What can hang from each mark:
Z15: Z439 Z449
Z439: Z15 Z736 Z989
Z900: Z699
Z989: Z219
Z10: Z15 Z989
Z219: Z654 Z745
Z717: Z654
Z745: Z219 Z736
Z966: Z298
Z736: Z222
Z449: Z15 Z745
Z699: Z298 Z900
Z298: Z10 Z966

In the rows, 128 means zero.
Known rows, with every way that one mark hangs from another:
[Z449 [Z15 Z439] Z745]: [112 133  91 201 134 135  69  98 132 136 114 124 129  60 128 176 129 146
 132 166 158 122 153 114 123 172 106 115 144  97  97 155 159 142 110 146
 120 152 119 108 137 167 143 165]
[Z699 Z298]: [111 131 140 136 108 127 118 102  77 118 143 154 111 117 124 151 132 147
 143 147 151 163 121 146 115 144 124 108 128 118 115 145 156 153 142 186
 123 130 152 143 134 134 175 148]
[Z449 [Z745 Z219 Z736]]: [153 141  81 157 124 139  77 116 123 138 128 126 125  69 106 171  96 155
 112 163 141 156 138  98 135 152  64 113 114 107  79 145  97 122 131 132
  91 102 109 113 153 181 137 105]
[Z745 Z219]: [162 130 129 125 123 132  94 112 120 162 137 121 137  99 154 155 103 119
 135 151 151 130 124 145 118 142  98 128 123 102 105 130 107 129 126 145
  98 113  79 113 139 154 147 107]
[Z989 Z219]: [148 126 137 108  97 129 107 102  99 157 205 134 142 127 150 170 137 117
 150 166 152 120 121 162 118 132 119 145 109 124 116 168 132 143 155 152
 124 152 118 161 100 127 185 131]
[Z989 [Z219 Z745]]: [145 126 128  85 123 116 131 116 102 145 191 136 142 147 146 163 128 122
 136 159 131 118 122 184 108 128 123 145 116 131 128 189 134 116 153 138
 120 134 150 173  80 117 177 122]
[Z966 [Z298 [Z10 Z989]]]: [134 180 152  84  83 139  94 104 133  75 117 138 170  51  96 167 124 150
 160 155 154 168 144 149 124 119  89 147 134  95  95 160 129 159 154 177
  95  96 150 136 100 191 150 141]
[Z736 Z222]: [174 102 137  87 123 132  93  76 134 180 145 119 152  75 136 145 134 146
 138 124 156 107 134 150 105 149 119 157 132  98 117 102 110 126 155 151
 130 119 116 117 113 154 106 177]
[Z298 [Z10 [Z15 Z439 Z449]] Z966]: [116 152 118  68  90 115  74  90 148 108  50 117 183  67 149 150  95 172
 149 124 128 169  79 107 116 101 116 136 102 105 119 106 183 178  92 131
 151 121 124  75 157 162  66 123]
[Z449 [Z745 [Z736 Z222]]]: [157 119  85 131 126 135  78  96 130 146 134 122 137  53  88 168 120 176
 116 146 142 142 143 100 125 158  80 130 120 107  89 130 103 124 149 138
 120 111 139 113 132 179 111 156]
[Z298 Z10]: [148 149 126  74  94 113  95  95 146 119 135 124 157  91 105 153 136 154
 160 152 146 160 129 151 122 121 121 165 110  98 108 140 144 138 132 154
 137 129 128 132 126 168 136 156]
[Z449 Z15 [Z745 Z736]]: [133 164  79 187 123 113  52 108 123 138 127 140 127  56  97 200 105 150
 122 178 154 141 160 100 145 182  92 119 150  93  73 141 137 123 106 130
 112 133 127 119 152 192 150 146]
[Z745 [Z736 Z222]]: [183 115 111  79 114 122  75  92 147 169 148 126 131  77 139 145 122 152
 126 148 152 136 123 133 125 162  99 142 131 108 108  87  89 118 156 144
 115 107 101 103 143 171 121 133]
[Z989 [Z219 Z654 [Z745 [Z736 Z222]]]]: [160 132 123  57 109 107 127 133 127 149 200 159 146 139 150 137 133 123
 119 162 133 111 126 171 127 118 138 152 104 132 138 164 113  85 155 118
 130 125 150 169  95 135 163 118]
[Z15 Z439 [Z449 [Z745 Z219]]]: [116  89  95 147 150 147 100  80 154 131 101 114 132  73 161 139 126 136
 105 148  96 120 132 124 109 130  78  85  99 131 125 147 121 167 137 155
 120 109  77  86 142 164 121 114]
[Z219 [Z745 [Z736 Z222]]]: [168 114 108  55 142 101 106 111 140 155 133 130 134 109 129 137 112 155
 116 141 128 137 122 165 114 161 109 140 143 118 121 122 101  92 151 134
 112  90 143 116 112 149 112 128]
[Z439 [Z15 Z449] Z736 [Z989 Z219]]: [104  96 159 111 102 124  81  64  84 146 137  87 179 132 128 127 240  61
 112 211 112 143 107 192 104 107 186 143 146 128  77 127 160 138 143 147
 183 196  89 155  53 145 141 141]
[Z15 [Z439 Z736] [Z449 Z745]]: [ 69  59 101 127 119 128 105  52 133 129 101  89 143  72 154 143 167 138
 102 157  83 123 139 127 106 144  92 106 141 145  98 132 158 158 139 169
 144 129  98  91 108 142 111 141]
[Z966 [Z298 [Z10 Z15 Z989]]]: [133 194 148  99  82 133  74 126 118  75 109 145 194  45 105 178 109 152
 153 151 157 193 134 138 120 105  96 130 147  89 104 162 150 170 137 150
  90 114 165 135  98 172 127 147]
[Z439 Z15 Z736 [Z989 [Z219 Z654]]]: [105 111 170 114  83 126  86 103  71 148 163  88 181 153 118 112 250  66
 125 223 153 153 100 192 113 110 217 162 151 116  74 142 170 108 136 141
 184 210 114 169  54 128 149 147]
[Z699 Z900]: [137  99 153 100 106 148 117  92 102 160 151  91 150 103 154 207 128 139
 170 140 150 102 111 150 112 108 115 137 126 124 112 158 158 131 153 151
 153 131 117 100  92  97 147 151]
[Z900 [Z699 [Z298 Z10]]]: [ 76 136 133 105 120 103 132 107  71  98 132 164 101 122  98 190 139 139
 137 149 167 193 126 128 119 123 146 144 129  96 158 158 172 143 159 166
 117 145 141 131 123 155 158 172]
[Z10 Z15]: [143 147 143 130 110 110  72 131  88 161 145 119 177  98 151 172 107 142
 144 145 152 175 109 134 105 136 132 105 156 107 120 143 166 164 114 124
 114 157 139 111 117  98 106 150]
[Z449 [Z15 Z439] [Z745 [Z219 Z654]]]: [123 146  93 210 132 142  75 123 138 135 114 142 133  67 144 156 117 126
 115 173 158 110 161 109 132 148 112 114 126  89 105 154 143 116  94 124
 113 142  99 113 156 181 149 139]
[Z219 Z654 [Z745 Z736]]: [132 140 138  61 122  81 123 154 137 136 154 136 138 147 124 118 123 134
 125 163 127 149 116 172 128 152 140 131 138 134 124 158 133  88 131 133
 135  96 155 121 116 127 132 105]
[Z10 Z989]: [143 142 161 116 115 101  93  90 120 162 151 113 159  68 137 159 103 129
 157 127 138 142 129 172 100 141 113 133 145  99 106 138  97 122 143 187
 112  91 114 117 109 166 149 123]
[Z966 [Z298 [Z10 [Z15 Z449] Z989]]]: [127 188 151  92  88 127  79 111 128  71 102 147 198  41 114 179 108 143
 144 146 131 186 142 139 119  98  89 118 139 100 110 157 147 182 136 149
 100 104 158 128 100 179 121 142]
[Z966 [Z298 [Z10 [Z15 Z449]]]]: [124 177 139  88  88 139  83 120 125  71 104 146 188  67 113 175 125 149
 140 164 136 183 135 130 128 107  95 120 134 108 110 159 172 195 135 134
 108 128 156 125 105 155 116 155]
[Z966 [Z298 Z10]]: [130 171 142  82  79 154  96 113 133  74 119 136 157  79  96 164 140 152
 152 170 162 164 137 142 133 129  94 147 130 105  99 164 157 170 151 163
 105 117 151 134 107 169 141 151]
[Z449 [Z15 Z439] [Z745 [Z736 Z222]]]: [146 128  61 179 134 140  49  90 157 142 108 135 122  34 133 167 124 160
 110 164 158 120 158  98 135 173  92 122 142  94 101 113 122 121 123 132
 111 135 105 100 156 202 128 159]
[Z989 [Z219 [Z745 Z736]]]: [156 133 112  76 114 110 115 122 113 142 191 143 130 142 143 161 122 127
 127 171 131 132 118 174 120 134 113 138 116 134 122 175 115 107 156 133
 107 128 141 163  99 133 181 100]
[Z699 [Z298 Z966] Z900]: [ 90 116 150 108  90 163 137  81  59 115  90 127 129  99 139 207 106 165
 173 120 160 117  82 118 114 100 110 124 109 125 103 140 187 141 139 173
 162 110 158 101 119 114 155 139]
[Z298 [Z10 [Z15 Z439] Z989]]: [150 161 127  98 101 105  68 108 145 117 114 123 185  53 147 149 111 153
 157 133 142 197 115 149 103  89 125 133 126  84 133 136 140 143 124 142
 110 130 130 115 124 164 118 136]
[Z298 [Z10 [Z15 Z449]] Z966]: [120 169 130  63  87 101  76  89 134 115  60 125 195  66 125 172  84 170
 154 122 122 168  91 105 118  99 117 146 105  98 101 108 181 172  87 125
 153 118 144  88 150 169  68 132]
[Z439 Z15 Z736]: [111 102 140 124  92 115  82  77 101 144 129  98 151  96 132 127 182  90
 124 201 149 171 125 162 114 147 154 158 205 127  66 100 177 118 136 181
 157 171  93 103  90 107 105 143]
[Z900 [Z699 [Z298 Z966]]]: [ 61 126 150 113 120 112 132 101  50 121 105 150  97 126 112 191 115 142
 139 132 176 168  95 118 117 156 136 136 141 102 142 144 178 149 146 180
 120 127 138  98 133 143 139 147]
[Z439 [Z15 Z449] Z736 Z989]: [ 98  92 165 112 114 117  76  63  93 150 100  71 179 120 112 117 233  75
 114 202 110 161 104 188 102 129 186 136 171 120  66 103 166 140 133 158
 188 174  90 118  66 148 101 149]
[Z717 Z654]: [111  85 133 110 109 130  80 103 103 128 161 100 123 132 134 190 156 137
 192 161 167 143 115 153 129 144 137 125 140 103 108 136 137 132 146 179
 144 119 125 128 107 133 113 148]

Rows:
[190 126 110  84 108 127  83 125 160 166 146 148 137  81 158 122 105 125
 108 150 153 122 133 127 139 136 108 138 108 100 118  87  70  87 133 115
 105  95  72 108 165 187 127  95] => [Z745 [Z219 Z654] [Z736 Z222]]
[129 178 127  70  76 109  70 106 118 119  72 118 189  69 115 173  84 177
 165 122 156 178  82 106 118 112 120 159 118  86  95 113 186 158  85 125
 145 127 157  96 146 157  75 136] => [Z298 [Z10 Z15] Z966]
[146 174 163 130  93  95  83 136  88 155 192 147 202  82 167 172  96 114
 148 135 141 160 122 157 107  85 146 113 136  98 135 168 133 131 123 124
 110 140 145 159  96 124 155 121] => [Z10 Z15 [Z989 [Z219 Z654]]]
[100  41 139  72 125 133  97  44 136 169  94  65 165  98 173 112 216 119
 109 146  91 100 111 172  92 135 146 123 127 122 112  91 130 150 145 148
 157 140  78 102  87 170 107 155] => [Z15 [Z439 [Z736 Z222] Z989] Z449]
[128 129 106 131 130 115  93 102 145 132 124 140 142  76 122 158 107 132
 100 157  89 134 146 112 134 132  80  96 100 128 102 139 108 141 128 133
 131  95  99 107 150 182 127 104] => [Z15 [Z449 [Z745 [Z219 Z654] Z736]]]
[ 78 147 132 112 119  99 116 124  58 100 126 170 120 117 106 197 122 146
 132 143 168 210 121 119 118 114 153 131 140  94 166 162 188 152 146 145
 112 160 154 126 121 137 145 178] => [Z900 [Z699 [Z298 [Z10 Z15]]]]
[ 66 155 137 100 109 101 116 112  55  96  89 162 126 112 104 199 104 155
 142 130 173 201  94  99 121 119 145 142 133  90 149 145 195 154 130 148
 123 145 159 107 136 149 121 161] => [Z900 [Z699 [Z298 [Z10 Z15] Z966]]]
[ 92  99 162  62  93 105 127 109  64 158 173  83 181 176 122 137 223 105
 122 172 120 116 111 198 105 122 186 158 131 115  90 170 154  91 131 116
 158 162 158 190  40 137 174 146] => [Z439 Z736 [Z989 [Z219 Z654 Z745]]]
[143 150 168 109  94 103 107 108 114 153 202 140 166  96 150 157 118 108
 151 142 136 121 131 176 109 109 134 144 115 108 120 170 100 113 151 166
 126 111 122 159  97 160 185 116] => [Z10 [Z989 [Z219 Z654]]]
[131 174 143  62  79 103  89  74 146 118  77 114 174  46 104 162  87 168
 173 110 144 149  99 136 111 113 107 180 104  80  86 109 130 127 112 176
 141  75 135  99 138 211 108 116] => [Z298 [Z10 Z989] Z966]
[ 86  59 139  85 110 132 104  58 111 155 135  77 157 130 179 128 217 101
 115 173  90 109 103 181 101 124 145 115 111 136 113 134 143 159 146 149
 153 161  78 130  81 152 160 126] => [Z15 [Z439 Z736 [Z989 Z219]] Z449]
[165 146 120 104  97 116  81 145 143 152 154 142 127 108 155 133 103 116
 121 173 151 148 118 134 146 145 105 121 114 110 107 117  94 103 124 129
 101 101  71 106 170 170 153  70] => [Z745 [Z219 Z654] Z736]
[125 117 112 143 145 129 100  83 130 138 114 127 150  71 121 171 105 133
 110 144  91 123 147 118 115 132  74 101 105 124 101 148 118 156 130 144
 128 104 105 112 128 171 123 130] => [Z15 [Z449 [Z745 Z219]]]
[103  41 119  75 115 122 106  38 154 158 111  94 148  74 195 119 173 121
 106 140  95 101 133 153  99 141 112 130 145 140 119  83 140 147 150 166
 148 127  67  83 103 144 100 145] => [Z15 [Z439 [Z736 Z222]] Z449]
[122 124 108 124 132 113  90  81 135 133 126 124 138  68 107 173 116 149
 111 157  91 143 139 115 126 149  78  99 116 135  94 141 120 159 140 153
 137  99 116 101 135 171 123 127] => [Z15 [Z449 [Z745 Z736]]]
[133 136 132 165 140 131  86 100 142 119 116 139 151  84 113 121 138  93
 110 190 116 159 135 143 121 113 131 112 134 127 102 139 146 141 132 158
 163 139  91 102 125 140  93 128] => [Z439 [Z15 [Z449 [Z745 [Z219 Z654]]]]]
[ 85 147 135 106 113 100 134  98  68  95 154 179 112 108 107 197 127 129
 137 140 159 183 129 138 118 101 142 150 119  95 162 173 148 128 168 169
 107 138 144 157 109 172 190 157] => [Z900 [Z699 [Z298 [Z10 [Z989 Z219]]]]]
[116 180 124 111  95 150  84 118 121  60  96 146 188  52  91 185 121 164
 132 162 132 186 145 108 129 107  81 114 128 107  99 172 176 197 133 132
 110 127 175 133 104 162 109 165] => [Z966 [Z298 [Z10 [Z15 [Z449 Z745]]]]]
[111 132 105 196 142 145  63  99 113 144 104 103 141  81 112 167 162 143
 134 172 160 121 138 132 117 166 134 112 130  81  93 160 156 142 110 133
 129 162 127 123 124 187 146 173] => [Z449 [Z15 [Z439 Z989]] Z745]
[126 168 143  92  89 161  74 134 114  79  98 117 185  89 110 153 163 158
 151 173 165 189 108 141 122 112 120 120 128  92 112 169 173 191 136 130
 101 151 158 132  99 159 124 161] => [Z966 [Z298 [Z10 [Z15 [Z439 Z989]]]]]
[142 143 129  71 103 103 128 146 117 138 205 155 138 157 147 142 134 117
 127 176 131 127 117 177 129 123 136 141 105 136 132 185 125  93 147 126
 129 126 151 168 101 125 181  99] => [Z989 [Z219 Z654 [Z745 Z736]]]
[ 84  58 128  91 107 117 106  54 141 145 116  88 138  94 193 127 171 115
 116 159  89 121 124 156 107 145 113 113 149 146 110 107 154 160 139 177
 145 132  71  83 110 131 124 123] => [Z15 [Z439 Z736] Z449]
[127 169 105 204 128 127  76 123 121 140 129 149 148  64 113 184  99 125
 119 163 156 112 175 106 140 150 110 125 131  83  88 158 139 110  90 114
 118 136 118 134 145 188 150 148] => [Z449 Z15 [Z745 [Z219 Z654]]]
[114 141 128 110  88 145 117 105  70  83 117 153 157  87 131 212 120 168
 162 135 149 170 117 118 118  48 130 117 109 113 133 159 200 146 137 133
 151 157 177 142 108 110 159 177] => [Z699 [Z298 [Z10 Z15]] Z900]
[152 170 142 116 124  88  91 128  81 147 169 145 195  88 163 180  81 126
 135 123 127 163 122 171  91  95 127 111 148 103 136 176 125 122 129 123
  94 125 166 160  76 122 147 117] => [Z10 Z15 [Z989 [Z219 Z745]]]
[ 97 132 133  83  74 156 133  78  85  81  77 137 138  85 118 203 109 182
 178 122 158 133  93 113 122  70 114 148  86 110 104 138 194 137 133 163
 170 113 170 115 128 144 152 153] => [Z699 [Z298 Z10 Z966] Z900]
[ 93  79 151  91  86 138 107  99  97 158 160  73 155 150 167 117 230 108
 136 181 144 119  93 180 106 129 174 137 121 118 107 151 154 128 139 144
 149 177 102 144  82 134 172 131] => [Z15 [Z439 Z736 [Z989 [Z219 Z654]]]]
[120  54 116  86 101 135  97  63 134 164 127  85 139  83 183 117 177 135
 124 146 145 115 122 152 103 157 124 149 159 120 110  94 143 124 149 170
 129 141  86  97 104 129 114 152] => [Z15 [Z439 [Z736 Z222]]]
[103 119  72 202 121 140  66  86 121 136  96 117 133  49 153 175 129 125
 106 170 150 115 169 104 127 162  93 123 158  91  74 130 149 112  96 130
 104 149  89 113 138 182 148 139] => [Z449 [Z15 [Z439 Z736]] [Z745 Z219]]
[143 145 124  88 107 123  68 121 124 122 109 104 183 101 131 140 156 156
 155 155 150 192  98 147 109 100 154 130 110  87 129 145 167 161 118 116
 131 167 139 127 121 153 115 160] => [Z298 [Z10 [Z15 [Z439 Z989]]]]
[116  52 135  81 111 143  89  68 113 175 115  56 156 109 159 108 219 133
 126 150 145 116 101 167  93 149 157 146 141 105 102 101 136 127 146 149
 139 157  97 113  90 155 122 164] => [Z15 [Z439 [Z736 Z222] Z989]]
[130 182 149  55  62 105 101  87 140 114 117 134 181  68 116 159  95 149
 172 126 143 133 104 140 120  90 123 189  81  86  96 137 132 116 115 164
 152  87 143 136 130 207 139 110] => [Z298 [Z10 [Z989 [Z219 Z654]]] Z966]
[139 152 162  92 115  91 126 119 114 147 192 145 167 110 145 151 112 112
 143 136 125 120 132 195 103 108 136 144 122 113 128 181 103  92 148 161
 120  96 148 168  79 149 179 108] => [Z10 [Z989 [Z219 Z654 Z745]]]
[136 176 138  59  69 110  94  71 137 117 105 126 176  60 116 170  91 158
 171 121 146 136 102 137 115  97 105 184  86  87  92 129 127 122 122 169
 139  88 137 131 129 212 139 108] => [Z298 [Z10 [Z989 Z219]] Z966]
[136 183 140  70  92 135 112 115 127  67 131 153 171  75 101 170 123 143
 149 159 142 159 145 167 120 104  91 152 125 104 109 188 129 138 160 163
  92  95 175 169  77 183 164 131] => [Z966 [Z298 [Z10 [Z989 [Z219 Z745]]]]]
[155 124 134  45 128  91 121 139 151 150 150 142 145 126 129 111 127 141
 115 144 126 130 125 168 121 144 139 146 132 122 132 134 116  74 141 125
 136  95 155 121 115 139 112 125] => [Z219 Z654 [Z745 [Z736 Z222]]]
[128 137  91 210 153 155  60 107 119 146  90 110 140  75 130 166 142 133
 120 169 162 113 142 121 121 155 115 105 117  74  93 152 129 128 100 118
 106 151  96 124 141 204 154 146] => [Z449 [Z15 [Z439 Z989]] [Z745 Z219]]
[ 66 154 145  94 113  94 128  92  71  97  90 159 117  93  95 194 105 151
 145 120 166 185 103 118 116 118 136 154 127  87 141 142 159 133 147 182
 120 108 144 110 132 186 142 148] => [Z900 [Z699 [Z298 [Z10 Z989] Z966]]]
[203 118  93  96 120 135  65 103 153 173 130 136 129  66 159 141  93 133
 108 143 155 131 128 124 130 147  82 136 114  99 106  79  60 100 142 125
  86  94  61 101 163 193 126  96] => [Z745 Z219 [Z736 Z222]]
[ 87  94 144 141 126 127  78  60  85 136  89  71 182 102  82 130 232  93
 102 203 104 166 117 164 103 125 170 128 162 118  56 121 167 140 131 150
 188 176 111 124  65 157  94 165] => [Z439 [Z15 [Z449 Z745]] Z736 Z989]
[134 133 179 119 124 134  91 110 108 145 157 120 174 155 120 108 214  66
 134 213 124 144  96 201 110  94 206 125 101 123 118 159 148 151 147 138
 190 183 101 155  83 146 142 138] => [Z439 [Z15 Z449] [Z989 [Z219 Z654]]]
[138 155 159 129 128  80  69  96 109 156 125 131 200  48 164 179  76 125
 134 114 102 166 125 151  94 106 115  86 153 106 126 129 125 164 120 142
 116 107 124 106 108 145 107 123] => [Z10 [Z15 Z449] Z989]
[138 133 117 156 140 123  72  89 139 118 114 131 137  75 105 136 140 110
 112 197 119 175 126 137 125 135 116 111 145 135  93 129 143 155 149 168
 156 136  98  90 130 146  94 126] => [Z439 [Z15 [Z449 [Z745 Z736]]]]
[118 151 135 114  91 135 115  98  72  84 113 154 166  61 133 216 102 164
 163 119 143 176 123 133 109  41 125 115 110 104 132 158 175 132 137 148
 141 131 177 142 101 133 167 162] => [Z699 [Z298 [Z10 Z15 Z989]] Z900]
[112 125 131  97  88 153 136  88  88  83 126 148 134  94 120 202 135 164
 167 141 150 148 122 134 120  66 123 134  93 118 122 162 180 133 154 163
 156 135 166 142 110 133 179 174] => [Z699 [Z298 Z10] Z900]
[114  82 149  97 144 136  94  79 137 158 108  81 149 124 162 115 188 125
 134 161 104 123  90 179  96 139 141  93  99 122 133 137 133 178 142 158
 150 133  77  96 112 161 133 129] => [Z15 [Z439 Z989] Z449]
[134 124 144 130 123 133  65 132  91 163 122  88 176 120 162 138 153 139
 148 155 157 177  81 153  96 134 160  92 141  99 132 146 165 174 118 117
 120 174 124 105 114 109 111 146] => [Z10 [Z15 [Z439 Z989]]]
[117  84 144  97 130 146 103  77 128 155 137  95 149 137 177 126 192 111
 132 168 104 112  93 183  99 118 142 101  81 129 142 153 128 177 152 149
 147 149  82 125 102 157 162 124] => [Z15 [Z439 [Z989 Z219]] Z449]
[ 88 116 103 187 126 136  65  83  99 143  99  87 150  77 116 171 184 139
 121 178 148 120 146 127 117 172 135 124 156  86  70 143 168 130 103 131
 133 172 125 127 105 184 145 175] => [Z449 [Z15 [Z439 Z736 Z989]] Z745]
[101  98 112 155 117 121  83  60 117 124  95 107 155  65 122 138 167  89
  88 193 103 160 146 134 116 123 116 132 178 135  63 107 159 128 127 167
 158 149  84 102  96 140  93 132] => [Z439 [Z15 [Z449 [Z745 Z219]]] Z736]
[116 137 139 100  90 140 131  78  92  85 119 149 148  68 119 204 119 161
 169 123 143 149 128 147 111  54 118 132 101 108 121 157 156 121 156 175
 147 111 160 145 103 155 186 161] => [Z699 [Z298 [Z10 Z989]] Z900]
[138 108  99 112 138 119  90  68 146 145 122 128 144  53 110 162 119 155
 104 142  92 127 145 110 122 144  75 110 111 127 103 121 107 151 151 144
 138  97 116 104 132 183 104 145] => [Z15 [Z449 [Z745 [Z736 Z222]]]]
